Each row comes from the steps of one path. Every step used is in the known rows, and no mark comes twice. Write the path behind each row, first mark first.
In the rows, 128 means zero.
Known rows:
zubofe > godoze > temi > saku > lebam > gebuv > zuta: [121  90 138  70 130 101  97 201 146 120 155  67 122  46 138 157  95 169
 132 128 152 126 105 173  96 128  85 174  98 159 128 134]
safo > godoze > temi > saku > lebam > gebuv > zuta: [129  84 137  60 131  92  89 198 135 140 154  72 138  49 133 158 112 161
 146 123 149 112  92 169 103 127 119 170 111 135 137 145]
gebuv > lebam > godoze > zuta > saku > temi: [112 133 136  66 129 112  93 220  82  95 136  84 122  82 161 155 114 151
 119 117 181 148  88 166 125 139 113 202 103 114 149 159]
temi > saku > lebam > gebuv > zuta: [122 109 132  80 141 112  89 186 132 116 144  78 134  69 129 138 104 161
 126 146 155 113  96 165 111 126 119 168 111 173 120 130]
vesoz > godoze > lebam > gebuv: [129 140 114  83 130  87  97 178 130 168 138  99 114  44 103 154 116 167
 136 152 166 159  76 168 157 144 102 176 111 135 136 152]
saku > zuta > godoze > godu: [130 148 110  90 140 134  66 191 107 127 141  73 127  96  97 166 122 149
 134 132 133 113 121 170 112 129 110 188 127 143 112 165]
rivedi > fiko: [136 142 127 111 130 149 109 150 124 142 142 106 135  79 106 157 129 153
 124 122 156 123 123 170 160 126 100 170 116 138 143 130]
vesoz > godu > godoze: [121 136  97 104 140 111  94 188 101 158 121 112 135 106 137 169 124 152
 110 143 153 151 107 173 100 137  94 173 123 119 130 107]
lebam > godoze > zuta: [114 107 123  83 119 104  88 181 113 123 138 101 113  98 124 181 137 148
 134 108 154 136 112 177 153 145 133 190 104 131 126 150]
zuta > godoze > godu: [139 152 109  95 135 123  83 185 115 147 143  89 130  73  98 155 116 151
 133 136 135 135 138 171 116 142 115 182 130 120 130 149]
temi > saku > zuta: [104 101 127 101 148 129  95 169 116 113 159  73 142 126 121 166 132 148
 117 129 132 119 100 166 122 129 115 171 117 149  88 137]
godoze > lebam > gebuv > zuta > saku: [142 150 126  74 154  95  79 207 112 131 155  83 128  73 103 126 100 186
 136 150 176 111  87 162 123 131 105 168 117 172 137 136]
zuta > saku > lebam > godoze > zubofe: [141 131 134  75 142 118  95 195 129 108 163  78 115  72 135 146  86 170
 116 158 186 121  85 146 137 143 135 222  93 105 151 145]
safo > godoze > lebam: [141 126 114  84 137 104  98 184 113 161 171  94 148  70  99 154 126 160
 143 136 161 129 100 157 154 135 126 165 111 106 140 140]
gebuv > zuta > godoze: [141 141 100  91 162 115  73 187 103 154 147  95 158 103  97 139 115 156
 131 120 139  96 125 170 107 132  99 162 115 140 129 125]
zubofe > godoze: [129 109 111 101 133 106 109 175 126 157 154 101 128  90 104 157 130 157
 122 128 154 147 136 168 136 133 104 173  99 134 130 120]
zuta > saku > lebam > godoze: [129 115 122  82 146 114 102 199 128 105 144  81 119  71 126 146  98 161
 115 148 171 131  92 150 135 142 156 213  97 123 155 128]
godu > godoze: [133 130  97 104 133 124 100 171 113 140 154 104 140  96 120 163 125 147
 128 137 150 133 118 167 115 141 112 163 114 132 128 112]
zuta > saku > lebam > godoze > fiko: [137 130 131  74 143 129 108 194 137 103 133  83 122  71 129 154  90 148
 134 139 180 121  70 151 152 140 154 216  95 124 165 132]
safo > godoze > godu: [140 122 106  83 118 109  94 187 118 175 144 106 139  70 108 163 140 146
 147 127 144 142 140 174 135 136 152 172 129 117 131 149]
gebuv > lebam > godoze: [129 108 133  90 135 100  89 190 111 130 140 109 141  66 114 141 137 142
 121 144 173 157 120 170 149 139 121 193 106 106 141 142]
vesoz > godoze > temi > saku > lebam > gebuv: [109 103 130  74 126 109 110 173 154 138 136  76 114  33 145 172 103 159
 125 139 141 156  73 171 121 150 110 189 110 128 136 145]
lebam > gebuv: [132 117 137  94 128  90  92 164 137 148 140 104 108  78  96 154 146 157
 126 142 161 150 118 168 133 132 112 177 115 146 135 143]
zubofe > godoze > safo: [138 107 115 115 139 121 113 167 112 164 139 108 102  95 107 166 139 160
 132 130 151 141 129 170 142 132  97 174 102 113 136 126]
godu > vesoz > godoze > zuta > saku > lebam > gebuv: [123 144 108  48 128 102  65 192 110 145 112  98  97  55 156 157 103 189
 145 122 181 148  54 187 125 146 131 199 100 201 138 153]
temi > saku > lebam > gebuv > zuta > godoze: [128 122 126  82 150  92  79 199 118 121 147  61 134  67 114 131  88 165
 128 148 149 103  93 163  98 123 100 182 107 153 124 134]
safo > godoze > lebam > gebuv > zuta > saku: [149 132 119  63 148  62  80 219  97 165 159  82 137  68  96 127 108 188
 150 143 177 109  86 162 128 123 122 173 114 149 140 139]
gebuv > zuta > godoze > godu: [145 158  97  84 147 129  68 200 105 152 139  94 152  84 103 145 108 154
 139 125 134 104 142 179 103 135 112 165 130 147 123 144]
godu > godoze > lebam > gebuv > zuta > saku > temi: [137 166 113  69 145 105  90 225 104 116 166  71 128  68 142 138  81 170
 136 148 191 111  68 155  80 126  81 158 109 153 141 138]
zuta > godoze: [137 137 113 103 150 110  88 171 112 148 151  91 135  95  90 149 124 155
 123 133 140 127 122 162 121 138 100 180 112 116 137 128]
godoze > temi: [127 118 132  92 138 144  99 158 144 132 155 102 134  82 117 174 138 149
 126 115 139 137 124 172 122 151 100 164 119 121 144 135]
zuta > saku > lebam > godoze > godu > vesoz: [134 131 119  58 135 126  70 210 133 113 140  96 114  44 152 144  95 165
 136 145 185 155 102 174 115 148 168 209 108 154 137 156]
gebuv > zuta > saku > temi: [126 146 110  76 165 144  94 197 111 128 149  92 153 111 142 139 108 155
 117 112 159 105 107 159  92 131 110 156 115 149 142 127]
godu > vesoz > godoze > safo: [134 126  97  91 152 133  83 153 114 195 115 140 115  80 137 163 143 158
 146 118 156 157  96 191 138 148 117 162 111 136 128 142]
zuta > saku: [131 133 118  99 153 120 102 175 115 138 150  95 134 103 111 143 122 167
 117 135 149 130 115 159 126 143 131 180 118 141 137 114]
vesoz > godoze: [123 126  90  93 142 119 105 162 124 181 128 114 141  84 115 162 131 148
 122 124 140 148 108 174 146 147 124 170 114 129 128 127]

Write each row's path:
[113 106 139  89 138 158 112 169 150  94 161  73 139  64 145 171 106 152
 118 130 135 132  96 164 114 149 112 174 114 122 137 128] -> godoze > temi > saku > lebam
[131 127 114  97 135 112 107 186 123 138 170  89 131  68 101 152 110 167
 128 141 165 146 112 160 146 136  92 169  96 128 132 130] -> zubofe > godoze > lebam
[151 122 123  83 132 100  91 169 115 179 170 103 141  92 110 158 136 159
 139 132 162 120 118 160 144 132 116 179 108  94 131 148] -> safo > godoze > zubofe
[112 151 122  78 136 142 101 188 101 108 144  82 119 113 152 170 117 159
 122 101 157 124  92 163 112 140 110 174 113 144 142 142] -> godoze > zuta > saku > temi
[ 92 107 119  95 142 125  89 197 106 117 137  75 136 117 161 198 117 152
 110 126 129 137  79 176  75 138  72 178 128 121  98 125] -> vesoz > godu > godoze > temi > saku > zuta
[134 142 117  77 129 141  65 172 135 149 142 123 132  67 132 155 137 153
 145 125 160 160 135 191 115 145 133 160 126 165 116 154] -> godoze > godu > vesoz
[102 113 117 101 135 112 106 190 115 134 139  90 138  95 163 184 111 154
 110 131 132 158  97 176  82 150  78 170 129 102 117 109] -> vesoz > godu > godoze > temi > saku
[100  80 133  93 137 118 103 184 129 117 172  63 128 101 131 184 122 156
 123 111 129 133 108 171 107 134  81 178 103 133  96 139] -> zubofe > godoze > temi > saku > zuta
[108  86 130 100 132 107 121 176 137 135 172  80 130  78 131 172 117 157
 122 115 132 154 128 170 114 146  86 172 104 114 114 122] -> zubofe > godoze > temi > saku
[126 146  96  87 144 125 104 174 122 162 146 103 145  64 113 158 109 159
 130 140 152 143  83 165 159 152 113 165 111 125 132 134] -> vesoz > godoze > lebam
[120 141 124  89 151 136 110 182 120 126 155  88 130 102 137 148 116 153
 110 122 161 136 103 151 106 138 113 173 113 123 149 131] -> zuta > saku > temi
[135 122 133  90 121  74 100 191 131 147 164  85 101  48  91 148 115 174
 135 155 179 160 105 160 144 129  83 181  95 141 134 147] -> zubofe > godoze > lebam > gebuv
[132 152 107  81 139  86  71 219  98 151 124  99 130  77 127 153 103 172
 131 157 179 131  77 174  99 125  70 162 122 153 129 128] -> vesoz > godu > godoze > lebam > gebuv > zuta
[137 132 136  83 139 108  97 187 132 117 137  77 104  63 112 137 105 175
 120 161 172 134  88 153 121 132 131 202 108 160 158 132] -> zuta > saku > lebam > gebuv
[131  98 129 108 140 112 101 168 118 147 132 114  98  89 111 168 146 142
 132 134 157 144 114 168 151 140 129 189 108  93 141 143] -> lebam > godoze > safo
[143 135 132  66 145 118  66 196 138 122 141  74 123  46 109 152  99 165
 137 131 154 103  97 168  90 130  82 182 108 146 163 150] -> saku > lebam > gebuv > zuta > godoze > temi
[125 129  92  76 147 117  78 159 128 189 131 133 142  74 135 154 134 155
 137 115 160 162 102 188 132 151 122 161 107 155 118 136] -> godu > vesoz > godoze
[106 109 112  80 140 148 118 171 146 131 144  81 142  50 155 175  96 151
 120 124 127 144  78 170 125 159 118 177 112 117 134 129] -> vesoz > godoze > temi > saku > lebam
[153 132 124 100 155  94  70 183  97 164 125  99 103  87  87 144 130 166
 145 136 149 106 112 173 113 122  81 173 117 134 142 147] -> lebam > gebuv > zuta > godoze > safo
[132 137 122  74 134 106  74 213 118 119 139  60 127  47 121 138  82 163
 137 152 145 111 107 171  93 127 113 185 123 161 117 155] -> temi > saku > lebam > gebuv > zuta > godoze > godu
[143 118 133  77 122  67  90 188 121 167 163  90 119  49  87 151 133 169
 149 149 175 144  92 159 150 127 117 176 110 116 143 155] -> safo > godoze > lebam > gebuv
[136 144 103  88 138 124  97 158 125 180 146 111 138  85 124 162 118 159
 124 134 155 136 101 169 149 149 104 179 109 110 124 145] -> vesoz > godoze > zubofe
[130 140 136  72 122 115  87 192 111 100 129  72  91  75 127 160 108 182
 131 138 168 123  79 163 130 134 128 203 108 179 152 144] -> godoze > zuta > saku > lebam > gebuv
[133 124 131  66 124 110  58 203 115 137 134 125 136  36 141 141 135 146
 144 139 186 181 130 193 128 146 136 187 115 136 121 170] -> gebuv > lebam > godoze > godu > vesoz
[124 141  96  93 118 130  91 177  91 124 145  97 129 107 136 187 127 154
 139 116 146 121 107 179 124 144 109 165 113 152 121 124] -> godu > godoze > zuta
[138 121 126  83 139  97  75 177 126 152 136 107 130  87 101 144 136 158
 135 131 159 120 122 175 119 124 107 159 117 172 128 137] -> lebam > gebuv > zuta
[113 132 126  97 157 117  84 193  96 101 180  46 144 100 103 155  97 164
 125 145 137 106  72 155 122 133  84 181 112 124  96 148] -> temi > saku > zuta > godoze > lebam
[144 135 118  85 149  77  66 188 113 159 139  91 128  82  85 135 120 164
 135 133 155 113 119 172 107 123  89 173 114 152 133 140] -> lebam > gebuv > zuta > godoze
[116 118 120  81 130  94  92 197  98 116 141  89 109 105 128 168 121 166
 130 114 158 129 101 170 145 147 141 205 107 136 129 139] -> lebam > godoze > zuta > saku
[152 157 116  51 137 116  33 208 127 138 128  94 122  31 124 134  96 170
 155 140 176 124 110 187  85 127 109 178 115 190 133 171] -> saku > lebam > gebuv > zuta > godoze > godu > vesoz
[156 155 127  69 145 118  71 191 129 132 123  80 130  62 100 144  93 153
 153 137 171  89  77 162 120 117  97 184 102 159 159 146] -> saku > lebam > gebuv > zuta > godoze > fiko
[131 144 125  66 145  86  98 228 116 133 165  68 115  64 127 131  86 180
 129 138 192 127  86 154  99 118  70 170  95 153 143 146] -> zubofe > godoze > lebam > gebuv > zuta > saku > temi
[136 150 104  98 134 132  97 184 111 124 171  91 142  74 118 160 106 159
 136 154 164 129  94 160 126 145 100 159 111 125 130 122] -> godu > godoze > lebam
[123  81 148  71 119  88 102 184 144 135 158  69 118  38 129 167 118 159
 139 135 151 143  89 162 116 134 121 188 110 110 144 148] -> safo > godoze > temi > saku > lebam > gebuv
[136 121 137  84 128 117  93 169 146 122 135  89 107  56 108 152 123 157
 126 155 169 141 100 160 129 129 120 187 105 152 155 144] -> saku > lebam > gebuv
[119 113 134  79 118 106  80 197  90 114 131 104 129  76 130 164 137 148
 132 124 168 147 110 179 155 141 120 195 106 125 133 152] -> gebuv > lebam > godoze > zuta
[118 146  89  64 143 113  70 180  93 166 124 113 126  94 154 162 118 180
 142 100 158 145  82 194 131 155 130 178 110 182 116 138] -> godu > vesoz > godoze > zuta > saku
[136 139 105  86 165 125  86 190 104 142 144  99 154 113 115 134 113 169
 124 123 149 101 118 169 113 137 129 161 120 166 130 111] -> gebuv > zuta > saku
[138 121 144  82 131 113  96 188 118 129 127 110 141  64 117 151 129 130
 141 137 182 147  96 170 165 137 120 193 104 103 148 145] -> gebuv > lebam > godoze > fiko
[131 149 111  73 144 132  38 191 110 134 143  91 127  86 117 160 127 156
 146 122 152 128 115 185  95 130 109 181 121 166 102 175] -> saku > zuta > godoze > godu > vesoz
[119 119 134  90 148 138 101 179 135 101 166  57 138  60 130 163  89 159
 119 133 128 122  94 158  99 148  94 187 110 103 141 131] -> zuta > godoze > temi > saku > lebam
[133 143 101  70 142  93  80 191 121 171 134 102 136  53 107 146 108 169
 143 141 166 129  80 176 143 138 100 160 113 162 127 149] -> vesoz > godoze > lebam > gebuv > zuta
[132 123 108  77 130  95  93 194  78 156 146  89 130 110 120 166 131 173
 144 106 147 116 104 170 139 137 145 187 115 139 135 131] -> safo > godoze > zuta > saku
[121 151  89  54 142 141  72 188 103 139 120 102 126  73 168 160  96 181
 139 111 167 135  60 185 129 153 139 189 101 187 136 140] -> godu > vesoz > godoze > zuta > saku > lebam
[141 133 123  80 152  88  80 194 113 147 138  95 125  95 104 131 120 177
 130 136 164 114 111 169 112 129 116 173 119 177 132 127] -> lebam > gebuv > zuta > saku
